Every row comes from one small tree of marks. Brackets hold a mark, then the marks that hang from it, in the order of their numbers. Every link used is in the known rows. Which tree was each row made from?
Known rows
(k270 (k421 (k838 k642))): .09	-.18	.21	.11	-.13	.20	-.10	.16	.12	.02	.11	-.15	-.24	.06	-.03	-.14	-.09	.16	.12	.08	.12	-.01
(k838 k642 k845 k961): .53	-.12	-.05	-.17	.13	.19	.08	-.52	.03	.11	.27	-.26	.09	-.05	-.03	.04	-.34	-.03	.03	-.21	.01	.17
(k421 (k838 (k642 k270) (k845 k852) k961)): .22	-.05	.08	-.28	.04	-.06	-.08	-.77	.07	-.06	.10	-.23	.01	-.17	.07	.01	-.31	-.05	.11	-.14	.13	.10
(k421 (k838 k961)): .08	-.02	.09	.12	.06	.14	-.08	-.06	.02	-.16	.14	.22	-.17	-.02	.05	-.07	.03	-.01	.11	.00	.13	-.14
(k838 k961): .18	-.07	.17	.09	.10	.21	.02	.03	-.04	-.03	.27	.06	.01	.02	-.01	.07	.04	-.04	.03	-.07	.03	-.16
(k961 k642): -.18	-.08	-.05	.10	-.10	.09	.08	.18	-.06	.02	.21	.21	.07	.00	.00	-.01	.07	.17	.05	-.04	-.13	.05
(k421 (k838 k642 (k845 k852 k961))): .21	.01	.08	-.17	.02	.13	-.14	-.45	.16	-.18	-.25	-.30	-.25	-.16	-.05	-.10	-.40	.20	.04	-.16	.09	.05
(k845 k961): .00	.01	.18	.12	-.05	.27	-.12	.14	.06	-.11	-.07	.02	-.17	.01	-.11	.08	-.02	.12	.02	-.05	.00	-.21
(k961 (k642 (k852 (k421 (k838 k845))))): -.10	.13	-.51	.13	.09	-.21	.09	.07	.00	.01	-.03	.20	-.02	-.01	-.03	-.30	-.07	.05	-.08	.03	-.11	.43
(k961 (k845 k852)): -.17	-.09	.29	-.01	.06	.00	.06	.09	-.12	-.14	-.05	.04	-.12	-.03	-.09	-.01	.10	.03	-.07	-.15	.00	-.06
(k270 (k421 k838) (k845 k852)): .08	-.07	.48	-.07	.24	.29	-.06	.39	.06	-.19	.05	-.17	-.23	.01	-.11	-.04	.21	.24	.08	.08	-.05	-.26
(k642 (k852 (k421 k838))): -.12	.17	-.20	.33	.03	-.22	-.05	.35	.05	-.12	-.18	.25	-.13	.04	-.05	-.26	.10	-.08	-.12	.14	.05	.18
(k845 (k852 k421)): .00	.06	.21	.19	.16	-.09	.10	.41	.00	-.05	-.19	-.20	.09	.05	.00	-.04	.19	.05	-.15	-.04	-.08	-.12
(k852 (k421 (k838 k845 (k961 k642)))): .23	.07	-.34	.09	.22	-.02	.17	-.10	-.01	.05	.03	.04	.11	.07	.09	-.19	.02	-.02	.00	-.03	-.07	.23
(k852 (k421 (k838 k642 k961))): .32	.02	-.02	.17	.00	.02	.06	-.02	.08	-.05	-.06	-.05	.11	.04	.12	-.05	-.02	-.05	-.05	.02	.11	.15
(k642 (k270 k961) k845 k852): -.13	.02	-.17	-.02	-.02	-.42	-.02	-.11	-.09	.13	-.11	.14	-.04	-.07	.02	-.11	.04	-.31	.03	.17	.05	-.14
(k852 (k421 (k838 k845))): .11	.10	-.27	.24	.20	-.13	.07	.13	.06	.04	-.19	.04	-.06	.16	-.01	-.29	.16	-.07	-.01	.05	-.05	.13
(k961 k852): -.19	.01	-.02	.07	-.05	.02	-.06	.25	.02	.08	.10	.16	.00	.12	-.02	.06	.18	-.05	.03	-.01	-.02	-.15
(k852 (k421 (k838 k961))): .17	.08	-.02	.27	.14	.00	.05	.17	.02	-.07	-.06	.09	.03	.10	.08	-.11	.18	-.09	-.03	.06	.06	-.01
(k845 k852 k961): -.03	.03	.41	.00	.03	.22	-.11	.12	.05	-.22	-.19	-.22	-.16	-.10	-.10	.10	-.10	.22	-.05	-.13	.00	-.32
(k845 (k961 k642)): -.10	-.01	.03	.03	-.15	.28	-.04	.09	.01	-.08	.03	.09	-.04	-.05	-.04	.09	-.08	.25	.03	-.08	-.09	-.05
(k642 k845): -.03	-.04	.05	.21	.06	-.09	.11	.07	-.09	.08	-.07	-.04	-.05	.15	-.01	.05	-.02	-.03	.01	.04	-.04	-.12
(k961 (k642 k852)): -.26	.00	-.19	.09	-.10	-.05	.01	.18	-.05	-.04	.21	.29	-.02	-.08	-.07	-.08	-.07	.12	-.04	-.01	-.09	.21
(k421 (k838 (k642 (k270 k961) k845 k852))): -.03	-.03	-.17	-.07	-.19	-.35	-.11	-.37	.04	-.01	-.19	.12	-.13	-.14	.09	-.16	-.17	-.18	.09	.15	.21	.07
(k421 k838): -.14	-.01	.03	.22	-.05	.03	-.11	.14	.05	-.15	-.02	.28	-.25	.02	-.01	-.17	.13	.04	.11	.05	.08	-.09

Which tree is each row?
.29	-.19	.17	-.12	-.08	.20	.09	-.34	-.07	-.03	.23	-.02	.08	-.07	.00	.15	-.16	-.06	-.03	-.19	.12	.18 : (k838 k642 (k961 k845))
.18	-.02	-.05	-.23	.17	.19	-.01	.40	.01	.01	.04	.24	.02	-.03	-.01	-.01	.53	-.08	.10	.06	-.07	-.38 : (k270 k845 (k961 k852))
-.29	-.02	-.14	-.11	-.13	-.13	-.05	-.39	-.12	-.16	.24	.47	-.04	-.15	.04	-.04	-.07	-.11	.07	-.02	.11	.27 : (k421 (k838 (k961 (k642 k270 k852) k845)))
-.25	.03	-.19	-.04	-.26	-.28	-.02	-.18	.01	.09	-.17	.18	.17	.12	.10	.05	.21	-.25	-.04	.03	.09	.28 : (k961 k845 (k852 (k421 (k838 (k642 k270)))))
.00	-.01	-.13	-.09	.04	.02	.15	-.19	-.13	.17	.25	-.01	.21	.07	.13	.23	-.15	-.02	.01	-.07	-.05	-.04 : (k838 (k961 (k642 k845) k852))
-.03	-.04	-.09	-.11	-.03	.17	.06	-.04	-.07	.08	.38	.14	.19	.00	.09	.18	-.01	.02	.04	-.10	-.05	-.03 : (k838 (k961 k642 k852))
-.19	.11	.16	-.04	-.10	-.04	.02	.05	.00	-.04	-.20	-.22	.24	-.06	.05	.18	.00	.16	-.10	-.05	-.13	-.04 : (k845 (k852 k421) (k961 (k642 k270)))
-.20	.06	.05	-.05	-.03	-.11	-.11	.02	-.03	-.07	.19	.31	.06	-.06	-.15	.13	.24	-.14	.01	.10	-.08	.06 : (k642 (k270 k845) k852)
-.32	-.05	.10	-.07	-.10	-.27	.13	-.24	-.15	.10	.04	-.11	.22	-.02	.10	.19	-.10	.06	.03	-.02	-.13	-.03 : (k961 (k642 k270 (k845 k852)))
.03	.11	-.07	.05	-.22	-.30	-.01	-.32	.04	.12	-.29	-.28	.19	.01	.00	.21	-.35	-.14	-.16	.08	.05	.27 : (k838 (k642 k270 (k845 k961) (k852 k421)))
.11	-.23	-.01	-.06	.01	.24	.07	.52	-.03	.17	.21	-.04	-.10	-.02	.02	-.26	.21	.16	.14	.09	-.06	-.26 : (k270 k421 (k961 k642))
.14	-.04	.04	-.11	-.12	-.23	.01	-.63	-.05	.11	.17	-.16	.18	-.08	.05	.26	-.43	-.23	-.04	.00	.13	.20 : (k838 (k642 k270 k845 k852) k961)
-.15	.12	-.53	.01	.03	-.16	.10	.07	.02	.16	-.03	.14	.15	.13	.09	-.15	.11	.02	.00	.01	-.13	.25 : (k961 k642 (k852 (k421 (k838 k845))))
-.53	.05	-.35	-.07	-.25	-.33	.05	-.10	-.11	.12	-.03	.39	.26	.12	.14	.03	.30	-.17	.00	.04	-.04	.32 : (k961 (k642 k270) k845 (k852 (k421 k838)))
.17	-.14	.05	-.22	-.12	.14	.03	-.35	-.05	.04	.24	.00	.13	-.02	.04	.22	-.14	-.13	-.03	-.19	.13	.15 : (k838 k642 (k961 k845 k852))
-.04	.24	-.19	.28	.08	-.23	-.01	.08	.03	-.10	-.50	-.04	-.19	.07	-.04	-.10	-.23	-.05	-.16	.15	.07	.10 : (k642 (k845 k961) (k852 (k421 k838)))
-.09	-.22	.31	-.22	-.01	-.03	-.03	.15	-.09	.11	.06	-.12	-.09	-.05	-.02	-.12	.30	-.11	.11	.04	.05	-.32 : (k642 (k270 k421 (k961 (k845 k852))))
.10	-.06	.26	-.21	-.19	.19	-.18	-.10	.11	.01	.15	-.19	.00	-.09	-.18	.22	-.15	.05	.01	.08	.01	.11 : (k838 (k642 (k270 k421 (k845 k961)) k852))
.06	.13	.29	.13	.11	.11	.00	.31	.06	-.15	-.35	-.31	.00	.00	-.05	.07	.02	.15	-.17	-.07	-.05	-.21 : (k845 (k852 k421) k961)
.24	.04	-.07	.00	-.07	-.33	.11	-.46	-.05	.17	.02	-.26	.33	.01	.09	.22	-.32	-.28	-.15	.06	.09	.30 : (k838 (k642 k270 k845 (k852 k421)) k961)
-.20	.07	-.30	.09	-.08	-.09	.13	.36	-.03	.19	.05	.12	.31	.15	.09	.06	.22	.03	-.08	.01	-.17	.12 : (k961 k642 (k852 k421))
-.03	.10	-.20	-.06	.05	.11	-.19	-.21	.13	-.05	-.14	.07	-.29	.03	-.07	-.13	-.10	.03	.11	-.05	.04	-.07 : (k421 (k838 (k845 (k961 k852))))
.07	-.14	-.16	-.04	.09	-.03	.12	.39	-.09	.20	.07	-.12	-.16	-.02	-.01	-.27	-.05	.06	.04	.16	-.03	-.12 : (k270 k421 (k961 (k642 k845 k852)))
-.21	.00	-.05	.03	-.31	-.21	-.22	-.31	.10	-.11	.03	.24	-.11	-.12	.00	-.07	-.15	-.07	.07	.08	.17	.24 : (k421 (k838 (k642 k270 k852)))
-.21	-.02	.19	-.06	-.13	-.01	-.11	-.11	.00	.30	-.05	-.35	.00	.21	-.02	.28	-.12	-.07	.09	.13	.01	-.29 : (k642 (k270 k421) (k845 (k961 k852)))
-.12	-.01	.37	-.15	.04	-.01	-.04	-.01	-.04	-.09	.11	.03	.15	-.05	-.06	.23	.32	-.01	.05	.00	-.13	-.20 : (k642 (k270 (k845 k852)))
.15	.08	-.05	.10	.13	.05	.07	.19	-.01	.12	.12	-.01	.22	.15	.07	.13	.17	-.16	-.08	-.02	-.01	-.09 : (k838 (k961 (k852 k421)))
.37	.03	.17	-.11	.35	.09	.14	.54	-.01	-.11	-.22	-.07	.11	-.08	.01	-.11	.54	.01	-.07	.05	-.13	-.35 : (k270 (k845 (k852 k421)) k961)
-.04	.06	.01	-.21	-.01	.36	-.04	.14	.02	-.09	.09	.15	.10	-.02	-.07	.29	.15	.21	.03	-.04	-.18	-.09 : (k270 (k845 (k961 k642 k852)))
-.04	.15	-.03	.13	-.04	.12	-.07	.30	.09	.04	-.23	-.06	.05	.14	-.03	.12	.12	.00	-.09	.01	-.04	-.13 : (k845 (k961 (k852 k421)))
.41	-.16	.23	-.19	.18	.24	-.03	-.27	.10	.02	.17	-.51	-.19	-.03	-.04	-.12	-.34	.14	.09	-.09	.10	.00 : (k270 (k421 (k838 k642 (k845 k852) k961)))
.02	-.06	.10	-.13	.13	.27	-.07	.00	.08	-.03	.00	-.33	-.31	-.02	-.09	-.18	-.24	.33	.10	-.05	-.04	-.07 : (k270 (k421 (k838 (k845 k852 (k961 k642)))))
-.04	-.05	-.14	-.11	.08	-.12	.16	.23	-.10	-.14	-.26	.18	-.03	-.15	.13	-.33	.29	.04	-.03	-.02	.00	-.02 : (k270 (k961 k642 (k845 (k852 (k421 k838)))))
-.07	.11	-.01	.14	.03	-.07	-.05	-.01	-.02	-.06	-.23	-.06	-.23	-.01	-.14	.05	-.32	.00	-.11	.04	.04	-.03 : (k642 (k845 k961) k852)
